Each row was made from one path, in order. Every step used is in the known rows, and no mark comes twice. Write each row's path.
In the rows, 128 means zero.
Known rows:
favog -> satoz -> tizep -> zadi: [155 132 113 131 100 140 159 104 136 112 140 121  93 163 124 129 154 138
 158  88 106  89 145 153 155 155 150 111 132]
satoz -> favog -> bulak: [136  94 169 133 157 157 106 112  93  84 125  97  71 136 153 124 133 137
  92 140 129  76  99 114 126 142 106 100 142]
tizep -> bulak: [ 84 186 148 132 147 153 135 152 134  82 188 140  98 116 123 135 115 153
 100 139 167  82 118 144  81 122 166  98 132]
satoz -> tizep: [144 134 141  95 143 100  69 132 128 111  96 114 130 134 132 131 156 122
 153 123 131  78 127 129 174 123 131 121 164]
zadi -> risir: [ 72 173  88 133 127 121 118 161  76 118 110 140 198 128 115 103 135  87
 111 122 149 114 118 132 126  90 115  94 177]
tizep -> bulak -> nuto: [ 75 236 173 105 119 127  72 204 117 121 180 120 115 153 143 146 134 137
 121 117 189 155 145 112  87 116 137  78 117]
satoz -> tizep -> bulak: [125 146 172 122 155 124 112 160 143 101 154 141 108 126 132 130 153 129
 123 138 158  55  92 152 125 146 157 103 135]
satoz -> tizep -> zadi -> risir -> safi -> favog: [124  70  70 144 118 127 190 156 160 112 115 155 200 140 116 106 125  93
 123 148 103 101  97 140  91 103 135 166  95]
safi -> tizep: [141 125  95 122 129 108 100 124 182 118 108 144 159 121 104 160  97  83
 147 141 119 109 187 115 157  85 135 114 150]
risir -> zadi -> tizep -> satoz -> favog -> bulak: [193  56 162 108 159 147 119  87 130 133 105 123  86  99 119  90 151 139
  82 131  78 130  92 122 158 196  97 140 130]
safi -> tizep -> bulak: [122 137 127 144 139 131 140 151 190 109 161 165 135 111 108 157  98  97
 115 151 149  86 143 140 107 111 162  95 119]
bulak -> tizep -> satoz -> favog: [120 101 173  88 173 122  83 122 121 132 103  86  95 106 144 112 189 178
 142 118 159  99 143 160 196 172 136 135 124]
risir -> zadi -> tizep: [182 124 100  43 131 115  63 100 167 109  81 129 162  99  68  78 120 103
 104 132  82 161 161  93 155 118 117 166 167]
tizep -> safi -> favog -> bulak: [117  87 132 195 119 165 172  97 122 139 180 143  79 149 159 140  56 136
 113 116 134 137 124 105  87  76 136 132 104]
zadi -> tizep -> bulak: [136 145 156 114 150 129 105 146 147 108 148 158 133 111 109  92 117 108
 113 142 144 127 102 128 132 115 139 108 147]
zadi -> risir -> safi: [ 81 177  37  98 120 125 161 112  95  87 114 146 187 103  92 109 135 139
 132 163 129 152 111 137  68  79 113 137 161]
zadi -> tizep -> safi -> risir -> bolob: [179 155  67 126  86 153 152 119 139 126  99  95 117 104 101 153  70 112
 182 161  75 115 127  98 133 133 170 188 136]
safi -> risir -> bolob: [140 194 111 109 104 153 134 155 125  98 112  81 121  90 111 196  82 143
 148 175  96  79 143 110 113 158 160 182 152]
satoz -> favog -> bulak -> tizep -> safi -> risir: [133  90 153 177  97 127 138 111  90 154 125  69 104 157 134 148 141 136
 136 133 158  92 113 129 110 119 158 142  91]
satoz -> favog -> bulak -> tizep -> zadi -> risir: [122  73 143 137 108 138 129 164  78 110 108 103 154 143 109  68 198 110
  72 110 152 110  75 149 140  96 107  85 148]
nuto -> bulak -> tizep -> zadi -> risir: [ 92 153  90 132 118  97 115 168 133  78 143 131 205 155  96  73 187 114
  74  97 130 142  99 143 135  78 129 101 147]
nuto -> bulak -> tizep -> satoz: [ 98 176 156 111 167  82  86 112 157 115 164 130 121 107 139 125 177 204
 119 104 140 186 143 151 175 137 136 141 141]
safi -> favog -> satoz -> tizep: [148  93 163 131 150 109 122 114 136 166  96 142 134 141 171 147  94 111
 163 110 117 109 175 125 175 170 115 156 118]
risir -> zadi: [129 167  89  56 131 140  98 103 157  79 128 105 126 105  81 124 114 151
  86 126 102 113 182 114  94 130 146 160 148]
tizep -> satoz -> favog -> bulak: [130 100 176 157 160 160 142 101  89 118 150 115  51 118 163 132 150 169
 105 128 126  88  87 141 142 180 114  99 131]

Which path is each row?
[104 148 159 167  93 139 105 153 105 168 170 122  96 182 176 151  81 123
 130  95 157 206 150  76  92  77 111 107  94] => tizep -> safi -> favog -> bulak -> nuto
[143 142 142 106 140 107 105  95 110 141  93 126 111 137 147 141 135 136
 176 109 123 114 164 137 176 162 116 129 158] => favog -> satoz -> tizep
[158  58 158 168 156 140 146 106 136 140 123 137  79 117 151 150 134 127
 117 139 110  90 108 139 164 171 107  97 125] => safi -> tizep -> satoz -> favog -> bulak
[114 159 200 132 129 138  81 160  79 151 141  98  73 155 180 144 165 153
 125 107 152 164 120 107 140 168  89  81 116] => tizep -> satoz -> favog -> bulak -> nuto
[172 161  79 138  87 153 185 102 121 148  99  89  81 118 127 193  85 139
 202 138  82  85 148 124 126 191 169 192 123] => favog -> satoz -> tizep -> safi -> risir -> bolob
[144 116 181 141 126 120  83 159 124 171 118 120 104 154 169 161 149 109
 133 116 135 164 140 101 164 159  85  76 107] => safi -> tizep -> satoz -> favog -> bulak -> nuto
[124 136  35 117  95 132 214  96 110 107 111 146 163 132  93 105 162 131
 152 133  98 138 103 165  89 126 122 137 137] => favog -> satoz -> tizep -> zadi -> risir -> safi
[129 113 122 137 116 113 133 158 103 170  94 138 157 136 142 143 164 100
 131 143 124 196 106 115 118 142  62  88 108] => zadi -> risir -> safi -> tizep -> satoz -> favog -> bulak -> nuto
[171  67 181 147 162 142 121  97 103 139 115 129  79 113 152  98 153 133
 117 130 106 128  74 127 180 173  93 109 143] => zadi -> tizep -> satoz -> favog -> bulak
[128 140 105 150 134 112 149 108 172 163 138 164 132 103 122 168 119 125
 162 123 120 128 167 148 174 131 145 111 134] => safi -> tizep -> satoz
[142 191 160  56 112 115  48 186 157 134 131 130 151 135  99  99 132 104
  95 119 138 199 149  91 106 133 119 115 119] => risir -> zadi -> tizep -> bulak -> nuto
[ 99 137 122 155  68 136 159 183 103 141 159 141 164 167 139 128 121 113
  97 125 135 219 105 100  51  76  86 113 100] => tizep -> zadi -> risir -> safi -> favog -> bulak -> nuto
[135 141  86 181  84 120 148 110 119 170 129 117 159 160 107 130  96  79
 174 132 115 116 120 108 123 100 175 145 105] => zadi -> tizep -> safi -> risir
[130  88 103 126 140 104 166 112 121 164  74 163 184 124 146 128 109 101
 158 136 107 138 141 139 133 154  92 173 121] => zadi -> risir -> safi -> favog -> satoz -> tizep
[106 150  97  97 103 122  96  87 124 127 135  91  91 127 116 109 140 173
 167  97 175 166 171 135 139  44 163 135 141] => bulak -> tizep -> safi
[132  75 109 161 139 132 130 122 161 148 133 131 119 164 157 128  84 104
 164 106 124  81 143 115 140 104 167 151  84] => satoz -> tizep -> safi -> favog
[122 151 170 130 153 131 146 128 125 130 151 149  91 123 145 136 135 139
 138 121 152  84 125 161 128 180 141 105 127] => favog -> satoz -> tizep -> bulak
[158 138 142 118 122 126 133 153 168 128 139 142 172 108  76 114 109  88
  76 158 112 103 112 124  83 164 162 155 110] => safi -> risir -> zadi -> tizep -> bulak
[ 85 115  72 127 140 129 169 143 137 112 115 161 208 113 123 119  81 109
 118 165 124 141 131 124  71  84 118 173 111] => zadi -> risir -> safi -> favog
[116 143 200 121 119 108 112  93  95 167 156 129  81  79 139 131 176 216
 127 107 176 208 126 163 174 111 106 128 176] => favog -> bulak -> tizep -> satoz
[144  51 100 164 148 136 195 102 115 139 101 158 134  98 129 130 151 115
 113 165  99 124  74 151 121 155  86 111 123] => zadi -> risir -> safi -> tizep -> satoz -> favog -> bulak
[108 118 111 151 154 111 146  77 168 140 156 135 116 155 163 129  65 156
 139  84 123 195 202 112 127 123 141 176  73] => nuto -> bulak -> tizep -> safi -> favog -> satoz
[102  82  88 114 106 124 169 148 154 116 121 140 204 116  98  97 125 133
 112 143 141 170 132 144  86  60 129 177 105] => bulak -> tizep -> zadi -> risir -> safi -> favog
